Every row comes from one small tree of marks. The marks that hang from a mark follow it in brackets, in alphabetical order. Every link used is in the known rows. Which tree was each row made from?
Known rows
F(M(J) Z): [3.21, -1.73, -1.14, -2.73, 2.25, -0.45, 1.56, -0.50, 1.70, -0.20, -1.24, -2.06, 1.17, -2.83, 0.06, -2.28, 0.98, -1.13, -1.65]
F(M(J(Y)) Z(H)): [0.18, -4.57, -1.45, -1.45, 0.26, -2.47, -1.33, 0.43, 0.16, -2.79, -0.97, -1.06, 1.28, -1.24, -1.33, -0.75, 2.93, -0.88, -0.71]
J(Y): [-1.08, -0.55, 2.08, -1.17, 0.33, -0.40, -2.71, -1.58, -1.52, 0.39, 1.44, 1.49, -1.57, 0.17, 2.25, 1.08, 0.09, -2.67, 0.48]
H(Z): [-1.30, 0.67, 0.43, 0.87, 2.31, 3.22, -2.83, -2.15, -1.93, 1.91, 2.76, -0.03, -2.67, -0.28, 0.73, -1.53, -2.23, -2.80, 2.56]
J(M(F(Z))): [0.88, 2.40, 3.71, 0.63, -0.12, 0.34, -0.04, -1.25, 1.40, 3.57, -2.00, 0.70, -0.82, -0.14, -1.63, 2.85, -1.13, -1.58, 0.84]
Y(F): [0.75, 2.13, -0.53, -1.08, 0.70, 2.36, -0.78, 1.60, -1.99, 0.06, 1.54, 2.99, 0.63, -1.03, 0.01, -0.53, -2.77, -0.76, 0.20]
M(J(Y(F(Z)))): [1.29, -1.14, -0.40, -2.41, 1.11, -1.54, -0.37, -0.34, -0.83, -1.07, 2.31, -0.64, 0.41, -1.71, -2.68, -0.31, -1.20, 0.05, -0.86]
F(M): [1.03, -0.18, -0.30, -2.24, 0.90, 2.60, 0.22, 0.61, 0.01, -0.37, -1.02, 1.14, 0.19, -1.23, 2.69, -1.43, 0.42, -2.63, -0.84]
M(F(Z(H)) J(Y)): [-2.37, -2.30, 2.02, 2.32, -0.40, -2.77, -2.30, -2.22, 1.16, 0.30, 1.17, 0.26, -1.21, -0.16, -2.21, 1.64, 2.68, 0.75, 1.90]
J(M(F(Z)) Y): [-0.37, 0.39, 5.17, 0.29, -1.33, -0.84, -1.68, -1.81, 0.86, 2.38, -1.13, 0.34, -1.64, 1.27, -1.55, 3.97, -0.55, -2.18, 0.56]
Q(M(F(Z(H)))): [0.02, 1.24, 1.71, 2.29, -0.75, -1.19, -0.65, -1.22, -0.32, -0.30, 1.00, 0.59, -1.07, 1.14, -0.26, 0.25, 2.33, -0.52, 2.64]
Z(H): [-1.53, 0.31, -0.74, 1.37, 0.96, -0.15, -3.07, 0.68, -1.60, -0.12, 0.21, 3.40, 0.32, -0.59, 0.56, 0.82, 0.46, -1.10, 1.64]
Q(M(F(Z))): [2.05, 2.42, 3.20, 0.51, -0.31, -0.67, 1.00, -2.95, 0.62, 1.26, 1.64, -0.96, -1.99, 0.79, 1.21, -0.55, 1.00, -1.81, 1.68]
Q(M(F J)): [2.00, 2.96, 5.52, 2.84, -0.04, -1.38, -1.00, -5.29, -0.12, 3.82, 3.85, -0.60, -0.66, 0.11, 1.33, -1.32, 1.95, -0.75, 3.75]
F(M(J) Z(H)): [1.26, -2.65, -2.67, -0.93, 1.76, -1.20, 0.16, 1.05, 1.13, -2.11, -1.79, -0.83, 2.25, -2.42, -1.54, -1.47, 2.15, 0.01, -0.74]
F(M(J) Y Z(H)): [0.00, -2.02, -4.85, 0.76, 0.62, -0.63, 0.59, 0.14, 2.40, -0.60, -1.61, -2.25, 2.32, -0.79, 0.87, -2.58, 1.07, 1.90, -1.75]
J(Y(F)): [-0.78, 0.29, 0.74, -1.69, -0.50, 1.13, -2.10, 0.89, -2.71, -0.87, 2.26, 2.65, -0.31, -0.08, 0.17, 0.34, -1.72, -1.29, -0.09]
Q(M(F)): [1.10, 3.19, 4.77, 2.02, -0.82, 0.56, -0.79, -3.38, -0.87, 2.61, 2.71, 1.02, -1.96, 1.24, 2.72, -0.55, 1.06, -1.77, 3.12]
Y(F(M Z(H)) J): [-0.77, -1.42, -3.84, -1.60, -0.59, 1.47, 2.77, 7.12, -2.51, -5.74, -2.02, 1.27, 1.61, 0.31, -2.28, 0.31, 0.70, 2.33, -0.94]
J(M Y): [-0.09, 0.31, 4.09, -0.50, -0.57, -1.11, -4.01, -1.65, -2.18, 2.16, -0.61, 1.70, -0.05, 0.58, 0.32, 2.94, -0.95, -3.65, 0.48]

Write each row's tree
[-2.65, -1.92, -4.61, 0.44, -0.82, 0.48, 2.75, 3.78, 0.27, -3.08, -2.60, -1.39, 0.12, 1.94, 2.13, -0.26, 1.26, 3.04, -1.49]	F(M Y(J) Z(H))
[1.72, -0.86, -3.36, -1.22, 1.38, 0.18, 2.30, -1.42, 3.12, 0.90, -0.92, -3.37, 0.64, -1.29, 2.23, -3.57, -0.39, 0.68, -2.84]	F(M(J) Y Z)
[1.05, -2.28, -1.94, -4.90, -0.52, 2.00, 1.17, 3.23, -0.49, -3.75, -0.56, 0.11, 0.43, -0.32, -0.56, -0.87, -0.88, -1.64, -2.75]	J(Y(F(M Z)))
[-0.50, 3.04, 1.63, 2.36, -1.11, 0.94, 0.52, -2.46, 2.87, 4.58, -1.88, -0.58, -1.06, 1.35, 0.71, 1.87, -2.55, 0.45, -0.50]	J(M(F(Y Z)))
[-0.57, 1.25, 0.07, 2.64, 0.53, -0.31, 1.45, -4.11, 4.08, 4.00, 1.48, -2.22, -1.49, -0.17, 1.39, -1.01, -0.98, 2.45, -0.01]	M(F(Y Z) J)
[0.00, 0.36, -0.92, -2.00, -0.70, 3.18, 2.76, 4.95, -2.68, -2.75, -0.33, 1.55, 0.75, 0.50, 0.87, -0.37, -0.22, 1.09, -0.65]	Y(F(M) J)
[1.89, -1.59, -4.12, -1.58, 0.90, 0.41, 0.82, 3.68, -0.29, -3.24, -1.15, 0.22, 3.58, -2.62, -3.67, -2.10, 0.32, 1.23, -1.04]	Y(F(M(J) Z(H)))
[-1.64, 1.74, -0.45, 1.60, -0.23, 1.76, 1.59, -2.44, 3.55, 2.86, 0.30, -0.87, -2.71, 1.04, 2.30, 0.02, -1.57, 1.31, -0.60]	M(F(Y Z))
[-0.30, 1.24, -0.51, 0.73, -0.55, -0.91, 0.00, 5.51, -3.86, -2.14, -2.62, 2.21, 2.22, 0.90, -4.87, 3.94, -1.24, 2.02, 0.58]	Y(F(Z(H)) J(M))
[-0.61, -2.98, -3.61, -3.12, -1.14, 1.13, -0.26, 4.67, -1.57, -5.38, -1.34, 1.50, 1.65, -0.08, -2.10, -0.22, 0.46, -0.46, -1.93]	J(Y(F(M Z(H))))
[-5.06, 0.40, -0.90, 4.12, -1.41, -0.16, 1.82, 0.97, 1.09, -0.13, -0.36, -0.18, -2.02, 2.96, 0.93, 2.11, 0.80, 4.49, 1.31]	M(F(Y(J) Z(H)))
[-2.96, 1.25, 0.52, 2.52, -0.74, 0.79, 3.46, -0.60, 2.05, 1.52, 0.19, -1.39, -3.36, 2.75, 2.52, 1.64, -0.45, 3.45, 0.23]	M(F(Y(J) Z))
[0.56, -0.18, -1.84, 0.35, 0.60, 1.02, 0.43, -2.20, 1.97, 2.40, 0.28, -1.88, 1.28, -1.10, 3.79, -3.59, -0.20, 0.64, -1.54]	F(M(J) Y)
[2.30, -0.29, -3.15, -4.50, 0.49, 3.01, 2.69, 3.72, 0.13, -2.88, -1.33, 0.29, 1.36, -1.60, -0.84, -1.84, -1.58, -0.96, -2.81]	Y(F(M Z))
[-0.84, -0.97, -2.99, -1.22, -0.13, 1.23, 4.47, 2.04, 1.12, -1.38, -1.84, -2.62, -1.05, 1.68, 3.83, -0.92, -0.14, 1.83, -2.63]	F(M Y(J) Z)
[-0.43, -0.43, -0.12, -0.62, -1.50, -1.35, -3.13, 3.04, -3.02, -2.05, -1.92, 2.45, 2.16, 0.45, -4.73, 3.27, -1.40, -1.01, -0.19]	J(M Y(F(Z(H))))
[0.72, 3.46, 3.43, 4.46, -1.11, -1.00, -0.43, -6.42, 1.07, 4.98, 4.06, -1.93, -0.96, 1.64, 3.68, -2.64, 0.54, 1.49, 2.49]	Q(M(F(Y) J))
[1.59, 0.29, 1.52, -2.58, -0.76, -0.54, -1.58, 1.49, -2.12, -0.53, -1.14, 1.05, 0.80, -0.06, -2.97, 2.45, -2.80, -2.05, -1.35]	J(M Y(F(Z)))
[0.58, 3.07, 2.52, 0.37, -0.70, 0.86, -0.08, 3.53, -4.17, 0.80, -0.67, 2.59, 1.55, 0.95, -1.98, 3.04, -2.28, 0.73, 1.05]	Y(F J(M))
[-2.46, 0.31, -1.10, 4.40, -0.02, -1.12, -0.25, -2.75, 3.10, 2.51, 0.78, -0.83, -0.34, -0.01, -0.39, -0.14, 0.50, 3.50, 0.97]	M(F(Y Z(H)) J)
[-0.29, 0.24, -3.41, -0.97, 0.91, 0.60, -0.43, 3.50, -1.67, -2.85, -0.41, 2.58, 1.49, -1.38, -3.22, 0.43, -1.35, 0.46, -0.23]	Y(F(Z(H)))
[1.88, -3.53, -0.07, -3.30, 0.85, -1.58, 0.36, -1.10, 1.26, -1.15, -0.50, -2.54, 0.13, -1.67, 0.30, -1.34, 1.68, -1.85, -1.75]	F(M(J(Y)) Z)
[-0.30, -2.16, -1.60, -0.28, 0.46, -2.45, -2.11, 1.13, -2.02, -2.60, 1.44, 0.73, 1.44, -1.14, -4.24, 0.29, -0.01, 1.19, -0.03]	M(J(Y(F(Z(H)))))
[-1.34, -1.51, -5.38, -0.30, -0.26, 1.18, 0.94, 1.94, 1.91, -1.93, -2.65, -0.64, 1.05, 0.31, 2.02, -1.82, 0.32, 0.81, -2.44]	F(M Y Z(H))
[-1.86, 0.01, -1.43, 0.39, -0.63, 2.19, 2.64, 1.35, -0.19, -0.17, -0.73, -0.91, -0.56, 1.94, 4.95, -1.23, 0.23, 1.73, -1.42]	F(M Y(J))
[-0.85, 1.40, 2.40, 2.69, -0.57, -0.56, -1.67, 0.11, 0.72, 1.79, -2.76, 2.09, 0.26, 0.31, -3.08, 3.91, 0.15, -0.40, 2.03]	J(M(F(Z(H))))
[2.15, 0.11, 4.40, 0.41, 0.11, -3.85, -3.29, -4.90, -2.58, 1.37, 4.36, -1.34, -0.47, 0.46, 2.03, -1.52, 1.94, -2.64, 2.01]	Q(M(J(Y)))
[0.93, 0.37, 2.42, 0.78, 1.77, -0.82, 0.90, -3.05, 2.86, 2.97, 1.15, -0.82, -1.27, -1.83, -1.02, 0.40, 0.39, 0.27, 1.20]	M(F(Z) J)
[1.65, -0.05, 5.06, 0.80, -0.65, -3.59, -0.76, -5.31, 0.43, 1.49, 3.60, -2.75, -2.14, 1.00, 0.09, -0.43, 2.46, -1.16, 2.20]	Q(M(F(Z) J(Y)))
